Each row was made from one walk, in order. Every step used is in the known rows, and no mark comes twice. Write each row's walk.
Known rows
tabe, begif, pozo, dube, domomol, buko: [ -7   3  -4  42  14   1   7  23   6  15  -7   4 -25 -30   5  -6  -2   7
  -5 -39  18 -24  -2  13 -24 -43  -7  -1 -20  -4   4]
ralu, domomol, dube, pozo, begif, tabe: [ 16 -12  -3  -1  28  17   7  14  19  12  16   6  25  -6 -16  22   2  16
  19   0  14  -8  -6  59 -29  -3  20  41 -69   9 -18]
fulur, kogom, buko, domomol, dube, pozo: [ 18  18   1  20  28  14  -7 -11   4 -12  25 -36  19  -7 -11  19  -1  -9
  20  -7  11 -46  -3  10 -35   8  13  14   5  37  -5]
fulur, domomol, begif, pozo, dube: [ 12   8 -10  34  33  21   1   5   1   2  -3  -8 -19  -7  16 -16  11  11
   9 -14  38 -17   8  -5 -16 -10   9   9   0  10  -5]
kogom, fulur, domomol, buko, budo: [ 33 -30  19   8  14  -4  -6 -15   2  -6  10 -16  16   2  18  12  22   2
  11  -1 -17 -12   0 -28  19 -25   3  -1  24  13  23]
tabe, begif, pozo, dube, domomol, ralu: [-28  27   7  51  23  14  12  31  11 -12 -11 -10 -29 -32  -1 -10  -5  11
  11 -17   9 -12  10  37 -50 -25 -14  -1 -32 -17  -2]
pozo, begif, domomol, buko, budo, fulur: [  0 -20  19 -17  17  -8 -13   6  29  11 -14  -8  28 -16   1  47  -6 -21
   6  -9 -38 -27 -10  -2  -1 -46 -10  12 -23  15 -33]
budo, buko, domomol, dube: [  2   5   0  -4  20  13  -3 -17   2 -19  24  -5  26  -4 -12  17  -9  -3
  30  28  22 -25  -2  -1  -8   6   9  22   9  17  -9]
ralu, domomol: [ -6   7   5   1  -3  12   7  -2  -7 -12   6 -10  24 -14 -10   3  -7  18
   3   4  -1   5  14   8   6   2  -2  12  -1   2  -1]
begif, domomol, ralu: [-41  14  29   6   8   8   4  18  11 -39 -12  -4   2 -22 -11   3 -10 -15
   5  21 -10   3   7  19 -23  -4  -7  -8 -12 -14 -14]
fulur, kogom, buko: [  8  21   5  21   3 -15  -3  11  -5 -11 -12 -31  14 -12  -9  27  -2 -10
  -1 -26 -23 -33  13  -8 -17   5   1   3  15  22  11]
buko, domomol, begif, pozo, dube: [ 25  15 -14  33  33  27   0  -8  -2   8   0  -9 -23 -12  16 -13  10  11
  22 -11  36 -33   3 -16 -15 -11  14  10   8  19 -14]
kogom, buko, budo: [  3   5   3  14   5   3  -6   3   6  -3 -11 -21  11   0  16  17   3  -1
   5 -22 -41 -33   3  -5  -5  -9   4   2   5   5   3]
ralu, domomol, dube: [-18  12   3   9   8  22   4   2  -2 -24  19 -15  24 -11 -17  -2 -14  27
   9  22   5  -4  13  26 -12  10  10  25 -12  -5  -2]
ralu, domomol, dube, pozo, begif: [ 14   0  -6   5  27  35   0   7  19   7  26 -16  25  -2 -16   8  -9  13
  16   2   9  -6  -6  49 -23  -3  11  32 -49  10 -24]
tabe, begif, domomol, dube: [-64  20   4  16  29  16   6  31  14 -36 -19  -8   1  -7 -11   8 -23  -6
  -4   4   2 -11  -3  45 -20 -11  23  18 -28  -8 -16]
kogom, buko, domomol, dube: [  3   7  -2  17  13  18  -6  -1  -8 -26  15 -11  10   3  -5   2  -1   5
  24  14   7 -34  -3  -3 -17   8  17  12   8  18  10]
domomol, begif, pozo: [ 20  10 -18  24  20  22   3  12   2  -4 -10  -6  -6  -3   7 -15   7   9
  13 -17  13 -18  11   3 -19   0  19   9   5  -4 -12]
ralu, domomol, begif, pozo, dube: [ 12  27 -12  40  25  27  10   8  -1   0  -7 -22  -3 -24   6 -12  -3  29
  11 -21  18 -23  18  12 -16 -10  11  23  -5   2 -21]
begif, pozo, dube, domomol: [ -1  10  -7  30  15  20   9   2   1  15   7  -2 -23 -27   5 -12  -6   9
  -5 -14  17 -17  11  16 -30 -19  -7  -3 -22   0  -3]
kogom, fulur: [ 20  -4  -2  12  12   9   3   3  -5  -7  -6 -17   4   1   7   0   5   5
   5   2 -15  -5   1   2   5  -4   9   1  13  12  10]
ralu, domomol, buko, budo, fulur, kogom: [ 11   9  25  -4   3 -24  -5 -19   8  -4   9 -45  53 -35 -14  51  -2   9
  11 -12 -41 -32  19 -16   1 -23 -19  20  22  19 -18]
domomol, begif, pozo, dube: [ 17  18 -16  40  28  15   4  10   6  13 -14 -12 -27  -8  16 -17   4  11
   8 -27  22 -28   6   3 -21 -11   9  11  -2   1 -21]
tabe, begif, pozo: [ -5   1 -19  29  19   5   2  19   8  -1 -23   3  -7  -4   7   2   8  -2
  -1 -34  17  -5   2  11  -9 -14  16   9 -15  -6  -1]
pozo, dube, domomol, ralu: [-25  25  25  23   5   5  10   9   4 -13  12 -10 -23 -28  -8 -10 -12  12
  11  13  -8  -7   7  26 -40 -11 -31 -12 -18 -12  -2]
tabe, begif, pozo, dube: [ -8  12 -15  45  31   2   4  19  11  13 -28  -1 -25 -11  17   2   6   3
  -2 -40  23 -14  -3  11 -15 -28   7  11 -23  -1  -9]
fulur, domomol, begif: [  4   9  -2   3  14  15   0   8  -4 -21   8  -7   4   5  -1  -7   3  10
  14  10  13  -3   6  -4  -5   6   9   7  16   7   7]
domomol, dube, pozo: [ -1   1  -6   6  21  22  -3  -5  18   2  23  -9   1   8  -2 -14  -5   0
   6   6  20  -8 -14  35 -24  -1  10  10 -23  -2 -21]
dube, domomol: [-12   6   4   0  -6  13   8   3  -5  -5  18  -2   1 -13 -10  -7 -17   8
  -2   8  -7  -1   9  18 -18  -2  -7  -5  -7  -1   9]
fulur, domomol: [ -4  -9   6  -6   2   7  -3  -6  -4 -10  12   5   8   4  -1   1   7  -1
   3  13  18  12   3  -8   5   2   1   1   5   9  16]
kogom, buko, domomol, begif, pozo: [ 36  14 -17  33  21  32  -3   8 -10 -15  -8 -14   2  -7  10  -7  11   5
  27 -17  14 -45   8 -19 -19  -1  24   9  25  23   3]
tabe, begif, domomol, buko: [-37  -2  14   6   8 -13   3  28  10 -18 -26   5   2 -18  -4  15 -11 -17
  -9 -22  -1  -8 -11   9   0 -31   8   0  -7  -2  -7]
pozo, dube, domomol: [-15  17   4  12   4   9   9   3  -3  11  13  -6 -21 -21  -1  -6 -19  12
  -5  -2   0 -14   4  19 -22 -15 -17  -5 -15   3  -1]
tabe, begif, pozo, dube, domomol: [-20  18 -11  42  23  16  11  21   6   8 -11  -3 -28 -25   6  -4  -7   9
  -6 -33  16 -18   5  31 -31 -30  -1   5 -31  -3  -1]

Write each row's walk
[ -3   0   1   2  15  19  -4 -13  -3 -17  25  -4   5   3  -9  -4  -2   7
  23  31  20 -15  -2  -1  -8   9  15  14   0  11   2]
buko, domomol, dube
[ -7  18  12  42  14  17   9  10   7  -5   5  -7 -26 -35  -3 -17  -1  10
  11   0  10 -14  15  22 -48 -15 -22 -10 -23 -16  -5]
begif, pozo, dube, domomol, ralu
[ 18  18  -6  -4  20  15   2  -9  -2 -16   8 -12  21  -5  -5  14  -6  -1
  31   7  12 -30   2 -14  -4   4   9  15  34  23 -15]
budo, buko, domomol, begif
[  2  -9  16  -1  -7  -2   0  -5   6   7  19  -5   4 -17  -1   4  -5   7
   2  -9 -30 -23   6  -2  -8 -25 -14  -7   1  -7   4]
dube, domomol, buko, budo
[  1   4  19   4   2   6  -3  -9  -3 -28  14  -4  -1 -10  -9  -1  14  -1
  31  29   5  -1   2 -11 -11   4 -11  -6  10   4   5]
buko, domomol, ralu
[-37   1  20  -3  18 -11  -5  11  28  -8 -27 -19  22 -21   5  41 -13 -18
  -1 -20 -35 -24 -11   8   0 -52  -2   8  -5   5 -30]
tabe, begif, domomol, buko, budo, fulur
[-11  -3  24   5   4   2  -2   2   2 -33  12  -1   6  -3  -9  -2  12  -1
  18  28  10  15   7  -1 -12   5 -12  -7   2  -6  15]
fulur, domomol, ralu
[-15 -12  18  -4  -3  -9   0   6   5 -10 -10   8   6 -21  -5   5  -9 -18
  -6  -2   2  -8  -2  -4   1 -22  -1  -8   0   0  -8]
begif, domomol, buko
[ -2   8  28  11  13   7 -12   2  14 -34  -2 -30  33 -10   6  31  10  -4
  26  12 -35 -21   8  -5 -21 -16 -19   0  13  10   1]
kogom, buko, budo, fulur, domomol, ralu
[-11  -6   4   3  15  15  -4  -5   1 -23  23   0  10   7 -11  -4   0   7
   9  31  24   2   2  10 -10   8  12  13  -8   4  14]
fulur, domomol, dube
[-11   2  29  -4  14   3 -10 -11  18 -27  11 -22  29  -8   1  24  11  -3
  26  29 -21  -1   8  -3 -13 -15 -24   3   6  -1  -8]
buko, budo, fulur, domomol, ralu
[ 12   0  -9  31  18   5   0  -1   5  21 -11   0 -24 -15  17  -9   9   3
  -4 -22  26 -15   2  -2 -13 -18  -2   2 -17   2 -12]
begif, pozo, dube
[-17 -10  26 -13   8  -9  -8  -7  20  -2  -8 -14  28 -26   4  32 -10 -17
   1  -2 -30 -25  -3  -7   2 -41 -11   2   5   5 -32]
begif, domomol, buko, budo, fulur
[-17  -6   6  -9  17  12  -1  19  13   1 -15   7   4 -10  -8  22 -12 -18
  -5  -1 -11  -2   0  18  -8 -14   8   9 -37  12 -16]
pozo, begif, domomol
[ 12  -8   7  31  11   5   1  -8  12  27  10  -5 -18 -31  16  -5   3   8
   1 -28  -7 -36   7  -5 -22 -41 -15  -4 -13  -7  -8]
begif, pozo, dube, domomol, buko, budo
[ 11 -18  13   1  -4 -17  -7 -11  10   9   1  -4   3  -4  10   9  11   0
   5 -16 -23 -18  -3 -20   9 -22  -5  -1   7  -6  -1]
domomol, buko, budo
[  4  -7  12  -1 -14  -3   6   4  -6  -1  21   6   3 -20 -12  -9 -11   4
   0  -1  -5 -10   2   2 -10 -16 -16 -12   3  -4  13]
dube, domomol, buko
[ 22 -20 -10  -2  31   7   0  15  24  20  10  17   2  11  -6  15  10  -2
  14  -7  14 -14 -21  49 -32  -8  22  31 -66   6 -19]
domomol, dube, pozo, begif, tabe
[-53  12   6   7  16   6   8  27  12 -22 -29  -3   0 -12  -3  17 -16 -13
 -13 -11  -4  -3  -1  27  -7 -17  14   6 -16  -1 -13]
tabe, begif, domomol
[ 31 -24  -6 -10  22  -3   0  13  22  35   0  23   1   6   2  24  15 -10
   8 -24  12  -3 -20  33 -17 -15  12  17 -57  14 -14]
dube, pozo, begif, tabe
[ -6  22   3  18  17   1  20  25  -2   6  -2   3 -25 -18  -2  -1 -12  24
   8 -10   2 -29   4  32 -37 -10   0  13 -21   1  -5]
pozo, dube, domomol, begif, tabe
[  6  20   9  20  10 -13  -6   1   5  -7 -13 -41  17  -9   3  37   2  -7
   2 -34 -49 -45  16 -12 -14  -3  -1   7  13  16   3]
fulur, kogom, buko, budo
[ 14   1   2 -12  10   2  -1 -20  -1  -9  10   0  25  -7  -3  23  -1 -10
  21  11  14 -16  -3 -19   6  -2  -1   8  23  26  -7]
budo, buko, domomol
[ -2  -7  12 -11  15   5 -12 -18  13  -3  12 -17  29  -3   8  28   6  -2
   9  14 -14  -4   3  -9   6 -17 -10   9   8  15  -8]
buko, budo, fulur, domomol
[ 14   3   1  10   3  10  -5  -3 -12 -10   0  -5  10  -5   2  10   4  -4
  17  -1   2 -23  -3 -21  -1   0   7  -2  21  27  16]
kogom, buko, domomol
[-13  -3   9  -4  26  16 -13 -19  17 -17  23 -21  31   4  -2  20  -2   6
  16  30  -8 -15   2   9  -8 -10   0  22  -4  10 -11]
buko, budo, fulur, domomol, dube
[ -1 -20  14 -10   6  -9  -5  20  13   5 -13  13   8 -13  -8  21  -5 -20
  -1 -11 -10 -11  -6  -2  -1 -28   0   3 -27   8 -11]
pozo, begif, domomol, buko
[ 32  -5 -11  12  32  32 -13   3  14   8  21  -9  10  11  -2  11   2  -7
  27  -4  11 -35 -22  21 -26  -7  18  20 -32  33  -5]
kogom, buko, domomol, dube, pozo, begif
[ 15  18 -14  24  15  33   8  13  -3 -14  -2 -17  17 -19  -2 -11   0  26
  16  -9  13 -13  26   9 -13   3  18  19   4  -1 -13]
ralu, domomol, begif, pozo
[ 14 -12  14  -8   0 -19 -12 -17  17  10   4 -16  24  -9   9  26   7  -5
  11  -8 -30 -21  -8 -19   7 -35 -16   3  14   4 -17]
domomol, buko, budo, fulur
[ 25 -13  -9  -2  34  33  -9 -10  20  14  34  -1   5  13  -8   5   3  -6
  26  13  25 -16 -22  22 -20  -7  16  22 -37  25 -17]
buko, domomol, dube, pozo, begif
[  5  10  19  -3  10   0  -1 -14   4 -32  11  -7  23 -16 -10  18   4 -11
  38  25   8 -12   3 -13 -12   3 -15   2  18   8  -7]
budo, buko, domomol, ralu
